Each row was made from one walk, in order. Every step used is in the known rows, and no mark comes twice. Write each row's walk.
Known rows
C > Y > M: [-0.01  2.94  0.46  2.48  1.99 -5.66  1.02 -0.38 -0.21  1.03  4.85  0.19
  1.47 -1.83 -0.42 -3.73  2.89  2.53  2.98 -1.47  2.03 -2.35 -3.06 -1.35
  1.76]
C > Y > M > K > J: [ 0.95 -1.21  0.76 -1.30  1.86 -2.44  1.10  0.04  0.59  0.96  1.22  2.33
 -0.23 -1.10 -0.02 -2.34  3.37 -0.05  0.50  1.50 -0.38 -0.51 -0.58 -0.59
 -0.21]
A > J > K > M > Y > C: [-0.02 -3.50 -0.60 -0.26 -0.50  0.33 -0.20  0.56 -1.61 -1.59 -1.40  0.17
 -1.47  4.71  0.74  5.26 -3.92  1.39 -1.24 -0.26 -0.58  2.50  0.78 -1.11
  1.82]
D > M > J: [ 1.66  0.61 -0.65  0.85  0.49  1.20  1.44 -0.17  0.83 -0.46 -1.66 -1.21
 -0.27  0.03 -0.85 -1.99  0.83 -3.59  1.52  0.37 -1.93  0.42  0.29  0.97
 -1.63]
D > J: [ 1.52  3.17 -0.66  1.39  0.18  1.37  0.07  0.04  0.72 -0.38  1.15 -1.32
 -1.01  0.85 -0.07 -2.16  0.85 -1.87  1.32 -1.20  1.09 -0.30  0.45 -0.43
 -0.42]
K > J > D > M > Y > C > X: [ 0.02  2.41 -3.20  2.81 -0.37 -2.02 -1.27 -1.93  0.69  1.04 -3.70 -0.21
 -2.66  5.00 -0.29  0.20 -2.92  1.50  0.45  0.97  1.17  0.51  1.59  0.38
 -1.28]
X > C > Y > M > K > A: [-1.80  0.52  1.10 -1.31 -1.03 -2.88 -0.35  0.53  1.10  1.24  3.72  0.54
  0.89 -3.51 -0.06 -1.85  3.53  1.97 -2.31 -0.49  1.91 -1.66 -0.96  0.68
  0.33]
Y > C > X: [-0.47  5.35 -2.52  2.49  1.49 -5.25  1.40  1.21  1.04  0.00  3.46 -0.63
 -0.88 -1.14  1.33 -0.84  0.30  2.60  0.61 -4.50  5.79  0.19  0.03  0.05
  2.77]
C > Y > M > K: [ 0.71  0.28  1.08  0.86  1.51 -5.23  2.44  0.20  0.18  0.50  2.88  1.32
  1.58 -4.46 -0.12 -1.86  3.10  0.57  2.10  0.27  0.04 -1.40 -1.24 -0.02
  0.16]
M > K > A: [ 1.16 -2.07 -1.79 -2.29 -1.16  2.39  0.03  3.07  0.15 -0.92  1.21 -0.26
  0.90 -2.51  1.25  0.48  0.27 -2.50 -1.58 -3.12  0.90  1.46  1.21  1.34
 -0.04]
A > J > D > M > K: [ 0.64 -1.67  0.67 -1.09  1.28  3.73  1.55  0.27 -1.09 -0.52 -4.48  0.88
 -0.12  0.26 -0.72  2.40 -1.81 -2.78  1.01  3.80 -4.33 -0.10  1.33  0.08
 -2.44]
K > M > Y > C > X: [ 0.42  2.57 -4.72  2.72 -0.75 -5.80 -0.49  0.98  0.74 -0.83  1.28 -0.57
 -0.63  3.58  1.82  0.97 -1.79  1.61 -1.10 -3.84  4.40  0.56 -0.23  0.01
  2.63]
D > J > A: [ 0.45  1.32 -1.39  1.00 -0.34  4.05 -1.75 -1.09  0.04 -0.63  0.32 -2.08
 -1.46  0.74 -0.79 -0.95 -0.51 -1.08  0.89  0.30 -0.51  0.31 -0.26  1.09
 -1.39]
J > D > M > Y > C: [ 1.74  1.36 -1.12  4.85 -1.14 -3.19 -0.39 -1.52 -1.03 -0.02 -1.67 -2.41
 -0.52  1.64 -0.76  1.57 -3.76  0.50  4.03 -0.06 -0.51  0.49  1.90  0.36
 -1.15]
K > A > J > D > M > Y > C: [-0.46 -2.79 -1.78  1.80 -1.62  1.25 -0.57 -0.43 -2.81  0.00 -2.06 -1.13
 -1.34  5.25 -1.04  2.25 -4.25  2.45  0.92  0.41 -1.92  3.04  1.84  0.36
 -0.79]
X > C > Y: [-1.18  6.49  1.71  1.02 -1.73 -3.47 -1.59  0.40  1.88  0.99  5.17 -1.20
  2.22 -0.35  0.52 -0.98  2.48  1.53 -0.18 -2.60  4.60 -5.00 -1.33 -1.91
  2.61]
D > M > Y: [ 1.62  1.70 -2.57  3.73 -1.88 -2.05  0.33 -0.35  0.08 -0.45  0.17 -1.43
  0.08  1.78 -0.68 -0.72 -1.09 -1.88  2.65 -1.62 -0.10 -0.12 -0.11  0.24
 -0.58]
K > A > J > D: [-1.46 -1.10 -0.22 -2.06 -0.02  5.36 -1.41  1.34 -1.90 -0.26 -0.21  0.22
  1.05  2.29  0.46  0.99 -1.89  0.85 -1.08 -0.82 -0.12  0.37 -0.38 -1.11
  1.27]
M > J: [ 0.87  0.76  0.80 -0.04 -0.05  0.31  1.31  0.51  0.85 -1.05  0.37 -0.19
  0.85 -1.71  0.72 -0.80  1.33 -2.47  0.67 -1.53  0.02  0.63  0.55  0.06
  0.91]
C > Y > M > K > A: [ 0.22 -2.16 -0.51 -0.97  0.35 -2.45  0.85  1.25 -0.32  0.85  3.10  0.91
  1.41 -3.24 -0.12 -2.33  2.58  1.25 -0.12 -0.79  0.18 -0.16 -1.33  0.90
 -0.15]
M > J > A: [-0.26 -1.02  0.08 -0.43 -0.61  2.89 -0.37 -0.61  0.07 -1.32 -0.43 -1.00
  0.56 -1.80  0.00  0.29 -0.02 -1.79  0.20 -0.07 -1.55  1.26 -0.25  1.66
 -0.15]
Y > M > K: [ 1.01 -0.47  0.15  0.53  2.38 -3.21  3.04  0.48  0.06 -0.73  1.10  1.12
 -0.22 -5.61  0.35 -1.37  2.14 -1.51  1.70 -0.56 -0.25  1.24 -0.18  0.69
 -0.08]

Write each row's walk
[-2.13 -0.31  1.63 -2.10 -0.08 -0.44 -1.94 -1.72  1.26  1.17  0.99  1.08
 -1.29 -1.56 -0.57 -0.71  2.89  1.50 -2.16  3.15 -0.33 -1.43 -0.87  0.55
 -0.79]	X > C > Y > M > K > J > A
[-3.58 -1.23  3.49 -2.66 -0.40  0.40 -0.58 -0.60 -0.72  1.41  0.35  2.06
  1.05 -1.35 -0.58  0.69  1.47  3.37 -2.79  3.32 -1.09 -1.71 -0.66 -0.55
 -0.04]	X > C > Y > M > K > A > J > D
[ 0.96  1.48  0.13 -1.12  0.88  3.73 -2.67 -0.02  0.25  0.23 -1.48 -0.16
  0.15  1.87  1.01 -0.23 -1.01 -1.64  0.31 -0.30  0.89 -1.18  0.37 -1.79
  0.37]	K > J > D
[-1.65 -3.99  1.81 -2.31  1.03  0.97  0.78  0.15 -2.16  0.91 -0.26  2.49
  1.60 -0.93 -0.64  0.22  0.52  2.66 -0.62  3.06 -2.78 -0.17 -0.92 -0.27
 -0.50]	C > Y > M > K > A > J > D
[-0.76 -3.86  0.54 -3.75 -0.52  5.72  0.03  1.96 -1.61 -0.80 -2.20  1.44
  1.06 -0.36  0.83  2.93 -1.82 -1.07 -2.03  0.74 -2.01  1.45  1.57  0.13
 -0.40]	M > K > A > J > D
[-1.26 -0.45  1.73 -1.73  1.08  3.68  1.02  0.69 -0.80 -0.84 -0.03  1.02
 -0.21  0.09  0.18  2.37 -1.06  0.27 -0.53 -0.24 -0.20  0.39 -0.75 -1.42
  1.45]	A > J > K
[ 0.38  0.71 -2.84  1.45 -0.93 -0.68 -1.17 -1.16  1.24 -0.33 -2.86 -0.80
 -3.09  4.39  0.25  2.04 -2.94  1.01 -2.46  0.58  1.63  0.89  0.82  0.82
 -0.87]	D > J > K > M > Y > C > X
[ 1.09 -1.23  1.15 -0.74  0.49  4.06  1.00 -0.88  0.84 -0.25 -3.89 -0.96
 -0.79 -1.09 -1.38  0.21 -0.69 -3.47  0.24  2.21 -3.07  0.29  0.10  1.36
 -2.77]	D > M > J > K
[-1.96  3.48  3.57  0.99  0.07 -4.98  0.78 -1.98  1.65  1.11  2.80  0.43
  1.13 -2.74 -0.76 -3.19  4.61  1.93 -0.01  1.06  1.03 -2.46 -1.53 -0.57
  1.23]	X > C > Y > M > J
[ 1.83 -1.61 -1.28  0.08 -2.03  3.79 -2.41 -0.90  0.55 -0.98 -3.49 -1.21
 -1.16  4.24 -0.10  1.88 -2.72 -2.96 -1.54  1.35 -1.49 -0.05  0.33 -0.17
 -1.74]	D > J > K > M > Y
[-0.20 -1.18 -0.71 -2.17 -0.66  4.85 -1.84  1.76 -0.13 -0.11  0.85 -1.17
  0.44 -1.10  0.45  0.74 -1.44 -0.39 -1.89 -2.98  1.76  0.35 -0.83  0.45
  0.36]	J > K > A
[-0.96 -4.20  1.35 -2.22  1.09  3.25  0.63 -0.68 -0.26 -0.01 -1.47  0.58
 -0.83 -3.45 -0.75 -1.59  0.79 -0.14 -1.69  0.67 -1.82  2.99 -1.03  1.67
 -1.02]	Y > M > J > K > A
[ 0.73 -1.31  2.18 -1.47  1.84 -0.63 -0.39 -1.13  0.10  1.41 -1.60  2.28
  0.74 -1.23 -0.19 -1.01  1.48  0.10  0.86  3.63 -1.71 -1.76 -0.14 -0.92
 -1.38]	C > Y > M > K > J > D
[ 0.71  0.72  2.13 -0.13 -0.10  2.08 -0.21 -0.77  0.32 -0.62 -2.40 -0.36
  1.90 -1.82  0.51  0.49 -0.62 -2.44  1.15  0.71 -1.28 -0.70  0.73 -0.11
 -0.19]	M > J > D
[ 2.26  0.00 -2.98  2.57 -1.27 -4.15 -1.01  1.26 -0.47 -1.39  1.62 -1.87
 -0.28  3.44  1.52  1.92 -2.29  0.01  0.80 -3.59  2.22  1.35  0.99 -0.66
  2.27]	K > M > Y > C
[-0.27 -3.45  1.01 -3.36 -1.34  6.06 -0.68  0.84  0.47 -0.44 -1.73 -0.40
  0.49 -1.61  0.15  0.79 -0.69 -1.79 -2.73 -0.86 -0.90  1.84  0.37  1.40
 -0.68]	M > J > K > A
[ 1.28  1.68 -1.19  4.13 -1.80 -5.84  0.94  0.27 -0.46 -0.97  3.08 -1.36
 -0.14 -0.03  1.00  1.37 -1.31  1.44  2.84 -4.26  2.86  1.97  1.75 -0.18
  2.37]	M > Y > C
[-0.14  3.91 -2.81  4.96 -0.66 -4.75  0.04 -1.78  0.24  0.73 -2.06 -1.27
 -0.80  1.67 -0.41  0.71 -3.21  2.08  2.09 -0.23  1.60 -0.43  0.79  1.00
 -0.82]	J > D > M > Y > C > X
[-3.07 -0.88  3.79 -2.38 -1.04  0.71 -1.24 -1.75  1.29  1.72  0.80  0.22
  0.38 -2.66 -1.24 -1.41  2.58  2.63 -3.40  1.84  0.10 -1.23 -1.77  0.72
 -0.32]	X > C > Y > M > J > K > A
[ 1.95 -0.91 -1.07 -1.49  0.38  1.95 -0.56  1.43  0.84 -1.58 -1.08 -0.68
  0.96  1.85  1.25 -0.30  0.31 -3.95 -1.38 -0.95 -0.66 -0.03 -0.19 -0.27
  0.82]	K > M > J
[-1.92  5.64  1.98  2.17  0.61 -6.08 -0.24 -1.07  1.31  1.52  5.34 -0.35
  0.96 -2.15 -0.31 -3.35  3.83  3.27  0.84 -1.14  3.65 -3.95 -2.75 -1.55
  2.27]	X > C > Y > M
[ 1.95 -1.05 -0.54 -2.71  0.36  2.27  0.22  1.73  1.06 -0.76 -0.72  1.16
 -0.73 -0.48  1.46  0.38  0.96 -3.70 -1.02 -0.93  0.25  1.10  2.00 -0.22
 -0.10]	M > K > J
[-1.54 -3.86  0.34 -2.20  1.03 -0.82  2.25  1.39 -1.56  0.39  2.42  2.71
  0.62 -0.68 -0.45 -1.08  2.46  2.56 -1.01  0.75 -1.39  1.08 -1.20  0.04
  0.60]	C > Y > M > K > A > J
[ 0.10 -0.35 -0.33  3.57 -0.54 -1.53  0.94 -1.40 -2.30 -0.35 -2.37 -0.66
 -1.21  4.06 -1.01  2.86 -3.86  1.80  3.13  1.54 -2.17  1.78  1.81 -0.49
 -0.35]	A > J > D > M > Y > C
[-0.16  1.09  0.07  0.54  1.77  3.42  0.18 -0.34 -1.42  0.05 -2.52 -0.38
 -0.10  2.83 -1.08  0.46 -1.89 -0.73  1.88  2.08 -2.34 -1.17 -0.57 -1.24
 -0.88]	A > J > D > M
[-1.19  1.45  3.80 -1.87  0.46 -1.22 -1.71 -1.83  1.45  1.92 -0.97  1.64
  0.17 -1.60 -0.10 -0.49  2.36  0.75 -1.28  4.03 -0.05 -3.37  0.10 -1.24
 -0.86]	X > C > Y > M > K > J > D
[ 0.21 -4.04 -2.26 -2.76  0.13  4.82  1.58  2.46 -1.15 -0.68 -1.38  0.61
 -1.26  1.62 -0.53  0.47 -0.34 -2.12 -1.76  0.38 -2.74  2.53  1.03  1.32
 -1.71]	D > M > K > A > J
